In the rows, zero is written as 128.
Known rows, with every way that one mark hangs from another
R{Y{J{V{L}}}}: [122 138 198 175 143 136 173 126 117 179  67 165 100 157 113 174 156  92
 126 181 151 217 137 162 113  71 155 117 155 111 144 134 105 148 139 115
 125 119 124 161 193 110 108 117 170 111 115 171 112 152 117 119 125 115
 147 150  81 133 120  94 123 164 162 131 167 149 129 123 129 113 157 161
 149 126 140 113 116 170 156  98 138 116 105 120 108 158 147 112]
V{J L{X{R}} W}: [141 149 141 150 162 120 120 150  89  94 122 148  77 163 179 129 121 149
 161  81 106 100 108  98 142 172  55 110 150 152 143  76 136 159 146 146
  95 154 146 125  73 172 107 153  93 140 143 105 124 100 160 151 123 187
 106 115 147 140 115  99  74 136 119 107 149 144  93 178 155 101 117 178
 117 150  99 142  68 129 150  93 129 134 171 209 122 147 150 148]
J{V{L} Y{R}}: [170 135 107 163 172  97 116  96 174 157  94 149  88 118 170 153 138  78
 123 157 162 179 150 139 115 111 142 131 129 134 136 118 136 132 115 116
 147  81  97 138 171  93  91  92 126 106 134 160  92 165  83 112 180 168
 158 168 158 115 131  81 144 147 137 162 184 125 140 111 180  98 121 121
 133  51 157 102 121 157 143 121 169  97 104  96  47 158 173 101]
V{J L}: [122 157 157 164 199 117 153 141 125 148  83 161  85 131 169 114 165 124
 146  90 147 160 127 107 130 143 101 134 156 136 144  57 105 165 139 143
 129 148 135 130 151 143  94 131 118 119 112 155 143 178 152 146 138 182
 128 128 118 120 118  85  82 142 115 141 123 148 113 189 152 100 133 166
 171 142 117 135 111 140 158 101 104 119 110 172 101 176 166 135]
V{J L{X} W}: [137 155 143 161 177 101 123 129  94 120 120 168 101 143 180 125 123 135
 131 100 118  94 119  80 140 149  87 115 169 141 145  40 162 179 154 130
 127 163 129 144 121 152 101 151 114 125 107 104 108 126 153 153 131 152
 133 123 132 136 132  85  81 149 110 117 130 138 108 182 141  88 136 152
 115 163 103 137  81 129 173  89 114 129 158 202 140 140 201 154]
L{X{R{Y{J{V{W}}}}}}: [152 114 201 144  99 129 154 158  67 121 104 139  93 160 100 179  98 103
 139 186  78 149 123 132 105  97 130 107 134 136 149 215 135 122 174 150
  72 127 101 173 131 144 107 116 169 111 190 105 110  87 130 116  83 132
 125 116 124 158 117 120 102 135 142  98 194 139  93  68 119 102 142 168
 113 151 109  84  86 152 119  91 179 120 141 167 147 122  85 127]
Y{J{V{W}} R}: [167 128 171 151 134 107 167 125 105 127  96 163 119 123 152 141 113 130
  74 172 134 130 157 111 119  92 174 103 108 141 142 190 137 146 195 121
 112 115  62 134 175 116 100  96 169 100 171 156 113 155  73 198  92 143
 131 167 117 135 148  77 104 135 120 128 208 155 115  69 149 113 175 121
 108 119 125  61  88 159 112 132 149  87 113 151 127 136 157 107]
J{V{L{X}} Y{R}}: [181 146  80 170 162  85 117  78 171 146 108 135  96 122 169 141 115  79
 135 171 137 134 135 125 100 129 120 118 161 122 130 116 135 125 117 128
 152  61 104 171 164  93  91  89 106 106 125 122  70 131 101 108 187 145
 155 147 178 149 146  65 147 162 148 134 180 107 140 100 168  96  99 140
 101  55 151 103 105 148 178 107 178 116 108 117  67 131 171 110]
L{X{R{Y{J{V}}}}}: [152 111 191 156  98 139 185 153  92 139  75 126  94 154  75 157 105  89
 174 187  94 155 107 124  88 102 125 110 159 124 153 210  95  96 144 165
  82  90 138 199 159 127  97 104 163 111 185 110 112 105 143  88 107 133
 142 104 119 174 110 101 123 149 166 107 187 118 119  74 129 105 120 195
 127 139 109  80 107 154 129  82 177 149 100 154 128 139  66 116]
V{L{X}}: [147 148 122 148 186  69 143 115 144 145 101 131 100 135 179 133  90 114
 161 125 131 131 129  80 126 115  98  96 175 111 156  55 138 136 103 133
 131 109 162 189 155 127 106 138 113 108  91 137  54 123 162 128 134 155
 138  99 122 173  88  71  98 155 147 104 160 120 143 172 152  97 118 169
 112 128 112 116 124 141 169  65 136 126 126 166 107 155 153 151]
R{Y{J{V{L{X} W}}}}: [146 140 184 157 122 106 124 127  97 147 106 161 112 153 120 178 123 101
 108 199 121 161 128 140 113  84 138 101 178 109 138 114 148 161 166 111
 126 118 109 163 149 129 115 137 149 115 115 129  76 102 114 121 117  98
 152 130  88 146 149  82 121 162 166 107 164 136 119 127 117 105 148 150
 109 138 122 132  94 152 168  87 155 129 148 162 147 110 172 134]
J{Y{R}}: [145 127 164 159 166  88 157 130 139 141  78 166  80 123 160 113 108  71
 167 160 152 151 150 112 126 137 155 131 113 141 152 143 136 128 126 157
 110 104 110 161 177  91  83  86 131  82 150 138 120 159 104 111 133 189
 140 166 160 138 109  55 113 118 126 136 201 124 139  87 165 100 128 142
 139  92 147  45 140 159 117 129 171  83 114  97  69 148 128 129]
X{L R{Y{J{V}}}}: [107 126 211 159 124 171 173 179 104 144  38 111  90 164  86 171 113  87
 140 192  98 189 112 166 116  99 133 136 136 140 163 204  70 100 142 135
  89 129  93 168 152 118 119 112 168 123 200 166 103 152 164  84  91 150
 133 119  97 160  85 149 105 137 155 123 220 161 112 105 142 131 126 199
 143 114 109  97 126 175 124  75 169 138  66 145  84 177  88 144]
V{W}: [128 123 203 131 160  72 131 155  99 135  91 155 103 128 172 148 101 133
 110 125 135 124 160  84 134 106 136 113 111 144 158 115 164 160 154 149
  91 175  94 147 141 137  99 133 169  86 136 154 102 128 130 161  75 152
 113 134 121 150  86 111  69 105  89 110 193 143  98 112 121  94 168 148
 165 147  99  73 112 157 131  98 128  75 140 138 112 170 125 149]
V{J R{Y}}: [ 86 149 199 149 155 122 164 185  96 150  76 199  70 131 130 111 185 110
 163 100 101 150 107 111 132 139 104 151 119 170 136 114  99 142 146 172
  61 183 139 141 126 131 111 134 139 104 160 125 173 182 146 107 111 184
 140 158 120 138 101  59  62 143 104 118 115 138 104 117 114  87 126 191
 182 152 120 114 119 127 160 124 134 109 101 143 128 124  76 129]
J{V Y}: [155 117 176 154 149  91 114 137 144 165  79 128  99 108 119 164 137  85
 122 179 129 169 168 128 103 102 119 147 139 137 147 159 123 121 124 169
 128 107  91 177 183  93  79  79 157  88 160 155 114 186 110  94 130 121
 133 141 157 145 115 125 132 110 111 164 195 116 105  92 133  77 134 132
 195  87 131  79 116 158 158 117 164 102  63  89  64 168 127 117]
Y{J{V{L{X} W}} R}: [196 146 116 165 139  97 152  89 122 121 116 148 126 155 172 140 104 139
  85 172 138 119 132 105 118 114 156  85 157 118 142 118 144 161 165 102
 139  72  97 140 153 129 104 125 127 112 130 123  58 110  82 187 139 129
 163 145 112 144 163  72 121 179 145 115 180 145 136 105 174 114 143 128
  53 112 117 100  90 144 148 109 148 121 144 182 138 111 195 121]

Rows
[181 119 148 143 133 105  70 120 127 122 137 112  87 133 156 180  98 104
 119 161 104 141 144 129 106 124  61 120 137 142 132 136 166 119 130 138
 119 107 109 145 100 147 105 124 109 118 158 127  79  99 117 108 135 140
 118 119 160 153 113 148 135 123 125 119 198 129 102 118 152  95  99 150
 133  82 115 125  72 149 151  88 168 117 152 136  71 148 142 141] => J{V{L{X{R}} W} Y}
[112 144 172 147 150 118 122 156  76 111 127 175  64 172 150 155 126 109
 180  99  97 137  92 117 153 149  77 119 137 160 130  95 153 163 157 146
  80 175 163 127  64 175 110 166 114 144 146  97 132  69 180 105 126 181
 120 123 139 126 109  93  66 144 146  96 137 150  95 156 123 107 115 189
 122 161 120 140  79 124 147  96 155 136 185 187 134 130 127 143] => V{J L{X{R{Y}}} W}
[153 127 182 153 128 134 181 145 126 160  67 149 116 142 125 117 148 149
 103 162 126 159 141 111  95  99 128 123 143 137 147 167  67 113 139 142
 103  94  90 157 178 110 107 109 161  83 167 158 127 212  87 163  87 140
 142 148  93 172 122  81  92 145  93 139 170 130 126 100 147 108 148 157
 155 113 104  86 104 140 141 113 118 107  67 147 111 137 111 131] => Y{J{V{R}}}
[ 89 160 175 157 170 129 150 162 113 162  88 211  66 152 159 121 189 121
 159  91 126 179 106 129 142 141 114 145 126 163 129  61  97 152 121 135
  90 176 149 125 120 129 124 150 119 127 125 136 172 169 143 111 137 186
 146 163 100 120 111  61  70 163 116 121 103 154 122 169 124  94 117 180
 162 146 123 152 122 126 166 120 122 120 121 148 116 133 114 128] => V{J L R{Y}}
[152 145 177 152 135 133 127 125 126 164 103 163 116 147 176 139 158 172
  56 144 132 171 149 131 110 104 117 115 130 139 141 117 119 142 159  98
 108 123  88 106 137 145 134 147 144 118 149 171 105 170  71 203  92 137
 131 164  72 139 144 103  90 146  95 121 160 156 119 131 148 112 156 133
 131 105  98 135  99 147 146 112 109 100 119 164 116 136 154 148] => Y{J{V{L R W}}}
[140 140 152 171 169 127 121 137 122 128 108 130  67 162 139 109 145  90
 207 124 140 141 106 118 123 178  55 137 169 149 147  87 127 118 109 168
 118 106 145 159 104 145  92 117  85 117 142 115 137 120 164  78 161 179
 122 127 173 140 131  98 103 140 134 139 154 113 116 167 167  91  79 180
 151 114 117 134  96 134 144  88 147 143 125 180  90 145 136 155] => V{J{Y} L{X{R}}}
[141 154 121 157 160 125 151 131 113 122  95 130  76 156 162 109 117 133
 187  85 112 131 102  91 137 166  57 112 169 139 145  78 107 129 114 157
 106 115 164 161 103 152  98 136  88 124 139 105 119 120 176 118 141 198
 119  93 142 151 107  96  77 151 134 113 142 124 113 184 164 103  93 198
 115 141  95 140  74 124 143  77 131 152 129 208 104 157 132 148] => V{J L{X{R}}}
[146 144 161 176 135 115 165 124 122 164  81 148 109 160 106 161 123  88
 141 190 120 181 120 139 102  86 152 100 186 104 146 125 114 134 128 134
 141  96 135 195 175 117 104 122 146 118 109 137  71 118 137 108 132  96
 162 128  91 154 134  73 132 185 183 117 150 121 134 127 132 103 127 172
 110 134 126 127 120 146 176  72 153 143 112 151 144 127 146 123] => R{Y{J{V{L{X}}}}}
[130 110 219 168 115 133 197 167  87 141  77 147  86 176  96 138  89  84
 217 169 111 156  98 108 115 125 131 105 141 124 162 187  90 106 134 171
  68 109 171 212 154 136  98 121 150  97 166 107 110  88 176  76  90 160
 137 121 119 176  93  56  93 137 173  94 178 122 126  98 141 111 119 200
 118 153 114  69 121 151 107  77 172 143 118 165 138 123  66 145] => L{X{R{Y{J}}}}
[136 138 185 154 169 102 123 156  98 110 106 189  84 131 163 108 151  92
 141 141 155 115 142 122 139 155 150 142 100 174 131 140 165 163 178 162
 102 161  98 108 139 118  88 102 121  90 164 127 164 157 102 140 133 188
 133 188 180  98 161  71  90 111  98 143 165 145 108  94 152  92 149 125
 156 121 152  84 109 145 114 149 148  90 129 142 112 116 172 132] => V{J{Y{R}} W}
[137 156 157 165 185 106 108 126 120 120 108 196  78 144 187 116 169  99
 127 138 167 136 136 135 146 158 127 135 107 164 128  87 174 181 169 129
 128 146  96  89 114 131 100 117 106 117 121 131 149 149  98 139 149 185
 134 194 165  87 164  63  93 129 109 145 153 152 120 143 169 104 140 131
 133 110 161 121 107 159 135 153 143  90 167 150  96 120 209 135] => V{J{Y{R}} L W}
[168 134 144 152 168  89  77 102 153 145 113 163  89 119 180 170 128  98
  77 162 148 154 165 147 124 113 143 127 109 150 124 127 177 162 147 111
 143 120  82  97 149 109 104 107 128 109 128 158  96 142  72 146 145 158
 140 179 152 104 146 104 137 132 118 134 204 145 121 114 163 100 138 106
 128  65 163 102 103 162 143 139 175  83 141 106  70 133 201 115] => J{V{L W} Y{R}}
[166 114 205 147 124 111 146 147  95 143  80 146 120 131 133 157 122 137
  78 186 133 146 167 128 106  79 156 117 133 135 153 170 135 141 187 143
 116 139  66 136 183 131  97 108 186  86 152 157 112 161  95 181  75 105
 122 150 105 145 142 110 103 121 105 133 201 145 103  91 138 103 182 129
 154 134 109  80 102 157 127 109 129  94 109 150 125 152 146 121] => Y{J{V{W}}}
[187 144 104 154 160  78  77  85 153 126 139 145 103 129 179 154 100  96
  90 172 125 119 144 122 116 121 108 113 143 143 128 119 192 155 143 119
 144 100  87 151 119 109 103 114 106 115 132 118  71 110  92 127 161 137
 155 158 164 129 147  92 138 151 131 120 191 124 128  92 165  95 112 106
  98  77 142 112  93 151 168 105 179  97 159 128  91 110 202 120] => J{V{L{X} W} Y{R}}
[125 119 175 144 135  95 154 164 110 133  92 144  67 153 119 156  80  83
 208 130  95 141 103  95 125 129 108 107 139 137 157 152 115 106 111 169
  65 135 174 204 123 127 105 131 147 104 164  98  94  80 189  61  95 178
 133  93 136 185  58  87  84 130 165  85 173 124 117  98 119  96 104 208
 122 134 113  70 118 137 130  75 184 128 132 135 112 159  50 141] => L{X{R{Y}}}
[144 139 157 160 159 129  88 142  94 104 128 142  78 171 158 114 139 103
 166 117 126 123 111 113 134 182  49 138 138 171 138  97 163 145 140 152
 103 136 131 112  64 157  98 138  83 122 155 114 134 101 151 110 144 177
 115 143 175 126 136 121  81 116 106 119 157 128 100 169 159  98 100 155
 143 116 114 135  77 137 140  98 138 130 164 191 102 140 170 157] => V{J{Y} L{X{R}} W}
[131 154 128 172 185 118 119 132 133 149 112 168  79 150 152  88 180 110
 167 122 127 132 105 102 125 181  48 148 167 162 136  57 117 131 104 151
 121 102 155 144 104 115 110 127  65 111 131 109 131 165 142 104 165 158
 150 153 154 144 143  57  95 167  99 130 112 106 136 167 170  79  80 168
 155 109 111 160 118 116 184 110 122 136 106 164  99 113 164 164] => V{J{Y} L{X} R}
[171 136 131 143 148  88  56 111 138 153 137 149 100 143 173 161 132 124
  71 162 112 127 151 122 117 129  61 119 142 150 125 102 172 136 123 121
 127 110  91 125 101 118 122 130  99 111 144 130  82 126  92 133 138 116
 142 157 140 150 138 122 122 146  83 117 156 115 119 118 144  83  95 134
 134  78 128 151  98 127 190 114 152 106 131 130  86 114 163 160] => J{V{L{X} R W} Y}
[139 108 212 146  98 151 177 167 105 149  59 156  81 150  84 180 125  88
 158 180 112 205 132 156  96  81 148 125 126 130 148 216  85 105 152 161
  79 121 128 168 172 123  97 100 183 104 190 143 136 143 131  97  96 145
 137 128 105 154  90 107 108 126 157 125 194 146 108  78 127 116 143 185
 157 119 117  73 105 161 110 103 165 122  94 125 110 165  62 109] => X{R{Y{J{V}}}}
[159 112 194 133 143  97  87 141 119 147 104 150 103 112 136 179 129  97
  80 185 127 149 184 129 112 108 117 141 121 152 139 163 175 137 154 147
 116 143  65 138 149 118  86  91 159  83 154 149 107 168  97 118 105 112
 120 157 158 132 124 138 123  94  88 153 206 132  93  84 137  87 151 107
 195  99 129  87 107 159 140 126 151  68 103  96  83 159 153 127] => J{V{W} Y}
[128 144 172 136 186  89 108 141 118 150 107 179  93 145 222 128 126 162
  97  82 134 141 147  98 149 128  95 115 107 156 148  69 153 158 120 102
  92 163 116 112 111 152 138 170 118 114 120 162  98 143 104 174  98 175
 119 157  87 139  91  82  64 123  78  89 158 164 118 153 139 105 140 153
 135 127  89 127 122 140 135 107 115  76 147 140  91 144 143 164] => V{L R W}
[127 126 197 160 127 131 142 159  79 125 114 164  88 196 145 151 103 103
 173 155 116 156 102 121 136 120 127  92 137 131 155 141 139 145 137 122
  84 131 173 157 103 165 128 160 136 130 142 123  87  45 146 117  98 154
 134 135  91 144 109  72  79 139 171  80 176 149 128 141 134 123 122 184
  98 161 114 102 111 156 113  68 157 127 170 184 141 121 116 149] => V{L{X{R{Y{J}}}} W}
[139 153 130 140 172  83 115 127 124 136 124 157 107 147 217 124 105 155
 108  93 108 104 130  70 141 136  85  99 142 144 149  46 158 153 113 101
  98 141 134 141  96 142 139 171  99 108 110 129  66 116 122 175 107 160
 133 133 109 166  96  75  76 151  92  77 141 133 124 154 146  96 111 166
 104 127  88 130 105 129 173  98 120 101 154 169 117 124 142 172] => V{L{X} R W}
[120 140 203 166 188 115  89 146 103 132 111 183  83 141 160 129 179 101
 122 135 158 154 147 126 139 146 106 147 129 160 135  77 181 184 166 135
 130 166 114 103 107 140  95 131 110 109 111 147 152 153 124 119 136 159
 119 172 152  94 149 111  89 115  91 144 144 153 110 171 141 101 143 133
 191 135 141 144 104 155 150 124 116  94 135 146  99 142 191 153] => V{J{Y} L W}
[172 149 126 172 157 118 180  97 152 156  75 146 102 141 161 131 135 123
 119 154 162 179 146 138 107  96 161 103 150 116 142 137 106 139 132 107
 147  71  97 150 200 114 102 102 143 111 140 164  98 179  83 178 150 158
 159 165 104 133 143  67 124 172 158 138 180 145 146 121 171 124 143 139
  93  91 134  91 106 155 132 112 142 119 101 154 101 149 165 104] => Y{J{V{L}} R}
